What can hang from each mark:
B: S
Y: S T Z
Z: Y
S: F M Q Y
T: Y
Q: S
M: T

Every row comes from one small tree of marks. The marks that hang from a mark follow it in brackets, in alphabetical order. Every link used is in the known rows. Which tree was each row made from?
Known rows:
Z(Y(S(F M(T)))): [-0.67,-3.34,-0.19,+1.37,-0.22,-0.21,+0.90,+0.38,-1.10,+1.67,-0.70,-0.05,+1.08,-0.44,+0.49,-1.26,-0.54,-2.58,-3.36,-0.91]
T(Y(S(F M) Z)): [+1.32,-0.66,-2.86,-3.32,+1.68,+2.84,-1.92,+1.98,-5.36,-0.40,-0.29,-1.44,-2.84,-0.25,+2.25,+1.04,+1.72,-1.17,+3.07,+0.16]
Q(S): [-0.71,+3.32,+1.55,+1.51,-0.19,-1.42,+2.14,-2.76,-0.22,+3.13,+0.94,+1.82,-1.04,+2.57,-2.24,+3.41,-0.45,+3.30,-3.32,+0.33]
B(S(F)): [-0.62,+0.42,-0.40,-0.91,-0.57,-2.28,+3.15,-2.04,-0.36,+0.74,-1.96,+1.48,-3.81,-4.27,+0.31,+0.11,-0.98,+1.93,-1.10,-1.04]
B(S(Y)): [+1.46,+1.65,-2.81,-0.21,+0.04,-1.45,+1.99,-1.38,+1.91,+0.99,+2.16,+0.68,+0.34,-5.49,+1.84,+1.52,-0.31,+0.62,-3.38,-1.87]
S(F M Y): [-0.23,-0.69,+3.07,-2.57,+0.03,-2.33,-0.14,+1.36,+1.78,+0.01,+3.09,+1.30,-0.38,+1.61,+0.53,-1.16,-1.18,-3.09,-2.04,+0.74]
Y(S Z): [+0.41,+0.55,-3.10,-0.67,-1.07,+5.90,-0.40,-1.96,-2.79,-1.23,-0.74,+0.69,-1.36,-2.76,+2.23,+2.12,-1.77,+1.23,+0.37,-0.52]
Z(Y(T)): [+0.29,+0.72,-4.03,+3.34,-0.42,-2.53,+2.69,-0.37,+2.78,+0.38,+4.45,-0.54,+1.05,+3.70,-3.49,+1.36,+0.09,-1.17,-3.18,-0.33]
B(S): [+0.27,+1.52,-2.75,+0.12,-0.50,-0.23,+3.06,-2.01,+0.42,+1.60,-0.75,+0.89,-2.90,-3.47,+0.30,+2.07,+0.20,+2.79,-2.00,-1.45]
Y(S(F M) T Z): [-2.54,-0.71,-0.55,-2.44,+0.53,+3.90,-3.04,+0.70,-2.82,-4.64,-0.86,+0.41,+1.06,-0.55,+3.08,-1.63,-0.40,+2.07,+3.13,+1.27]
Y(S(F Q) T Z): [-0.90,-0.41,-1.62,+0.70,-0.59,+1.33,-1.51,-1.61,-1.25,-4.98,-1.39,-0.20,-0.23,-2.56,+0.67,-1.47,-1.48,+1.83,+5.07,+0.67]
S(Y): [+2.35,+1.94,-1.46,+0.40,-0.84,-0.81,+1.85,-0.67,+4.40,+0.64,+4.86,+0.92,-0.40,+0.69,-1.24,+2.06,-2.14,-1.31,-3.49,-0.60]
S(F M Q): [-1.56,-1.67,+4.01,-0.03,-1.01,-2.78,+0.85,-0.69,-0.05,+0.96,-1.93,+0.16,-4.19,+3.51,-2.23,-1.00,+0.65,-1.11,+2.51,+1.47]
T(Y(S Z)): [+2.92,+1.05,-5.97,-1.39,+0.86,+3.78,-0.77,+0.78,-3.49,+0.00,+0.74,-1.62,-2.82,-0.88,+1.28,+3.04,+1.17,-0.20,+1.95,-0.78]
Y(S(M) T): [-1.29,-0.53,-2.91,+0.53,+0.60,+3.08,-1.22,-0.11,+0.92,-1.88,+0.33,+0.96,-0.87,+3.69,+1.31,-0.06,+1.30,+3.54,-0.10,+1.14]
T(Y(S(F Q) Z)): [+2.62,-0.53,-3.70,-0.87,+0.70,+0.84,-0.88,+0.10,-4.01,-0.63,-0.76,-2.00,-3.81,-2.00,+0.44,+1.22,+1.03,-1.31,+4.48,-0.36]
S(F M): [-1.95,-0.72,+3.35,-2.36,-0.54,-0.51,+1.23,+0.43,-0.46,+0.78,-0.78,+1.36,-4.23,+4.09,-1.40,-0.58,-0.51,-0.25,-0.13,+1.39]
Y(S): [+0.73,-0.54,-3.12,+0.91,-0.98,+3.16,+1.58,-2.50,+0.27,+0.76,-0.75,+1.54,-4.11,+0.30,+0.13,+1.67,-1.33,+1.92,-1.86,-0.40]
Z(Y(S(F) T)): [-0.54,-2.31,-3.61,+2.65,-0.11,-2.20,+1.37,-0.76,+0.63,-0.93,+2.29,+0.25,+0.30,+0.49,-0.61,-0.91,-0.74,-1.24,-2.36,-0.28]
B(S(F M(T) Q)): [-1.19,-0.74,+2.93,-0.09,-0.18,-2.17,+1.34,-0.34,-0.08,+1.22,-5.17,-0.11,-0.31,-4.08,+0.18,-2.02,+1.10,+1.46,+1.14,-0.81]
T(Y(S(F M Q))): [+1.87,-2.11,-2.62,-0.47,+1.43,-0.62,-0.59,+0.77,-2.67,+1.14,-1.08,-1.50,-5.21,+1.51,+0.22,+0.31,+2.97,-1.19,+3.03,+0.58]
Y(S(F) T Z): [-1.29,+0.19,-2.25,-1.09,-0.40,+3.02,-1.25,-0.86,-1.44,-5.06,-0.43,+0.94,-0.08,-1.86,+1.45,-1.23,-2.30,+2.29,+2.83,+0.61]

Write each row's tree:
[-1.18,+1.82,+6.39,-0.91,+0.94,-3.23,-0.39,+0.54,+0.59,+2.10,+0.57,+1.81,+4.44,+0.27,+0.17,-0.68,-1.00,+0.63,-3.82,+0.38]
Q(S(F M(T) Y))
[-1.82,-2.59,-0.22,+1.27,+0.31,-0.58,-1.23,-0.68,+0.49,-2.60,-1.72,+0.50,-1.95,+2.17,+0.26,-2.47,+0.89,+2.03,+3.04,+1.70]
Y(S(F M Q) T)
[+0.62,+0.34,-1.11,+1.17,+0.27,-5.79,+1.36,-1.48,+2.84,-1.81,+1.10,+0.24,+0.60,-5.95,+0.69,-1.71,-0.08,+0.20,+0.56,-0.84]
B(S(F Q Y(T)))
[-0.26,-0.67,+0.28,+0.11,-0.75,+5.85,-2.38,-0.30,-2.41,-0.71,-3.87,-1.03,+2.08,-2.74,+2.18,+0.10,+0.21,+0.99,+2.60,-0.53]
Y(S(M(T) Q) Z)
[+0.95,+1.64,+0.07,-1.01,+0.65,+2.25,+0.54,+3.05,+1.17,+2.43,-1.29,-1.03,-0.43,+4.67,-2.16,+1.02,+1.93,+0.89,-0.71,-0.08]
S(M(T(Y)))
[-0.68,+3.67,+4.24,-0.87,+1.03,+0.66,-2.15,+0.81,-0.62,+1.71,+1.77,+0.64,+7.41,-0.77,+1.33,+1.50,-0.08,+1.08,-3.46,-0.20]
Q(S(M(T) Y(Z)))
[+3.00,+1.65,-2.65,+0.71,-0.12,+3.58,+0.15,+1.13,-0.06,+0.41,-2.82,-2.04,+0.83,-1.68,-1.36,+0.98,+0.02,+0.85,+2.00,-1.32]
M(T(Y(S(Q) Z)))
[+1.09,-2.65,-3.94,+4.45,-0.99,-1.30,+1.96,-2.21,-0.24,+2.20,+1.25,-0.73,-0.87,-0.77,-1.02,+1.35,+0.19,-2.80,-2.46,-1.21]
Z(Y(S(Q)))
[+2.36,+1.30,-1.46,-1.20,+0.06,+3.35,+0.45,+1.76,-0.78,-0.23,-2.99,-1.09,+0.20,-1.66,-0.79,-0.04,-1.17,+0.60,+1.21,-1.26]
M(T(Y(S(F) Z)))
[-0.12,-1.20,+1.37,-0.68,+0.56,-4.32,-0.06,-0.67,+0.13,+0.58,-0.03,-0.15,+0.18,-5.72,+2.60,-1.39,+1.36,-1.29,+0.16,-0.72]
B(S(F M Q Y))
[-1.33,-0.96,+5.62,+0.30,-1.11,-1.64,+1.21,+0.48,+1.60,+0.89,-4.49,-0.21,-1.28,+2.42,-3.25,-2.33,-0.27,-0.14,+2.05,+0.76]
S(F M(T) Q)
[-1.73,+1.89,+5.04,-2.38,+1.04,-2.34,-1.88,+0.01,-2.75,+0.83,+2.63,+1.41,+3.74,-0.88,+2.04,+0.60,-0.55,-0.28,-1.91,+0.81]
Q(S(F M Y(Z)))
[+1.32,+3.65,-2.63,-0.23,-0.21,+0.68,-0.53,+0.62,+3.48,-3.31,+5.80,-0.01,+3.91,-0.42,-0.24,+1.21,-1.89,-0.23,-0.74,-0.09]
S(Y(T Z))
[+0.41,-1.93,-5.07,+5.18,-0.30,-2.08,+1.05,-1.42,+1.28,-0.17,+2.35,-0.90,+1.08,+0.62,-1.50,+0.30,+0.70,-1.12,-1.41,-0.57]
Z(Y(S(Q) T))
[+0.14,+2.10,+0.17,-1.76,-0.26,-1.82,-0.45,+0.64,+2.50,-4.17,+4.48,+0.73,+2.56,-1.45,-0.11,-1.48,-3.39,-1.38,+0.56,+0.48]
S(F Y(T Z))
[+0.27,+1.68,-0.20,+0.46,+0.43,-0.47,-3.27,+1.30,+2.03,-2.67,+4.49,-1.64,+5.21,+0.65,+0.55,-0.07,+1.68,-1.49,+2.48,+0.84]
S(M Q Y(T Z))
[+0.28,-1.28,-5.43,+3.48,+0.00,-0.69,+1.37,-0.77,+0.97,-0.21,+3.12,-0.42,+1.23,+1.02,-0.60,+0.68,+0.05,-0.63,-3.14,-0.64]
Z(Y(S T))
[+0.51,+1.73,+0.33,-2.53,+0.32,+2.28,-1.90,+1.67,+0.25,-0.48,+4.33,-0.09,+3.10,+0.19,+2.11,+1.59,-0.06,-2.32,-1.21,+0.13]
S(M Y(Z))
[+0.27,-1.69,+3.75,-0.30,-0.29,-4.60,-0.54,+0.18,+1.95,+0.12,+1.96,+0.09,-0.45,+0.72,-0.41,-1.75,-0.05,-3.72,+0.75,+0.91]
S(F M Q Y)
[-0.22,+0.84,+4.70,-3.61,-0.08,+1.00,-1.75,+2.90,+0.93,-1.46,+0.60,+0.23,+5.15,-2.02,+1.19,-2.21,-2.56,-2.77,-0.60,-0.29]
S(F M(T) Y(Z))
[-0.24,+0.69,+2.94,+1.88,-1.13,+0.81,+0.88,+0.38,+2.65,+1.96,-2.95,-0.86,+0.15,+3.54,-3.14,+0.16,+1.16,+0.90,+0.73,+0.22]
S(M(T) Q)
[-1.32,-2.40,+1.25,-1.22,-0.59,+3.06,-2.45,-1.11,-4.67,-1.73,-3.10,-0.11,-1.48,-2.84,+2.73,-0.79,-0.07,-0.54,+4.07,+0.50]
Y(S(F M Q) Z)
[+1.31,+0.75,+0.90,+1.20,+0.23,+0.22,+0.27,+1.94,+1.38,+2.49,-2.39,-2.47,-0.50,+4.04,-3.05,+0.44,+3.12,+0.13,+1.90,+0.09]
S(M(T(Y)) Q)
[-0.09,-2.50,-2.08,+2.15,-0.17,+1.23,+0.62,+0.40,-0.53,+2.34,+0.00,-0.55,+2.06,+0.56,+0.45,+0.41,+0.49,-1.97,-4.28,-1.42]
Z(Y(S(M(T))))
[+0.35,-0.86,+3.65,-0.17,+0.17,-2.23,+0.44,+2.06,+0.48,+1.32,-3.57,-1.64,-1.79,+2.85,-3.24,-1.96,+1.49,-1.02,+3.22,+0.61]
S(F M(T(Y)) Q)
[-0.46,+3.12,+2.75,-0.10,+1.55,-0.43,-0.16,+1.12,-1.17,+3.99,-0.83,+0.09,+1.88,+3.69,-1.32,+2.03,+2.21,+2.80,-2.38,+0.38]
Q(S(M(T(Y))))
[-2.70,+1.77,+6.50,-0.70,+0.32,-1.68,+0.54,-0.24,-1.03,+2.60,-2.46,+1.88,+1.29,+2.46,-1.28,-0.27,-0.68,+2.63,-2.43,+0.85]
Q(S(F M(T)))
[+0.27,-1.73,+0.26,+1.88,-0.74,+3.04,-0.37,-1.02,+0.51,+1.17,-3.95,-0.08,-0.99,+0.54,+0.33,-0.20,+0.66,+1.50,+0.19,-0.28]
Y(S(M(T) Q))
[-0.46,-0.91,+2.75,+0.35,+0.37,-5.08,-1.23,+1.02,+3.57,-2.25,+3.07,-0.28,+1.37,+2.10,-0.86,-2.80,+0.54,-2.04,+1.59,+1.63]
S(F M Q Y(T))
[-1.26,-2.75,+0.69,-1.48,-0.14,+1.97,-0.12,-0.77,-1.87,+0.20,-2.03,+1.80,-4.15,+1.01,+1.76,-0.72,-0.61,+0.62,-0.56,+0.63]
Y(S(F M))
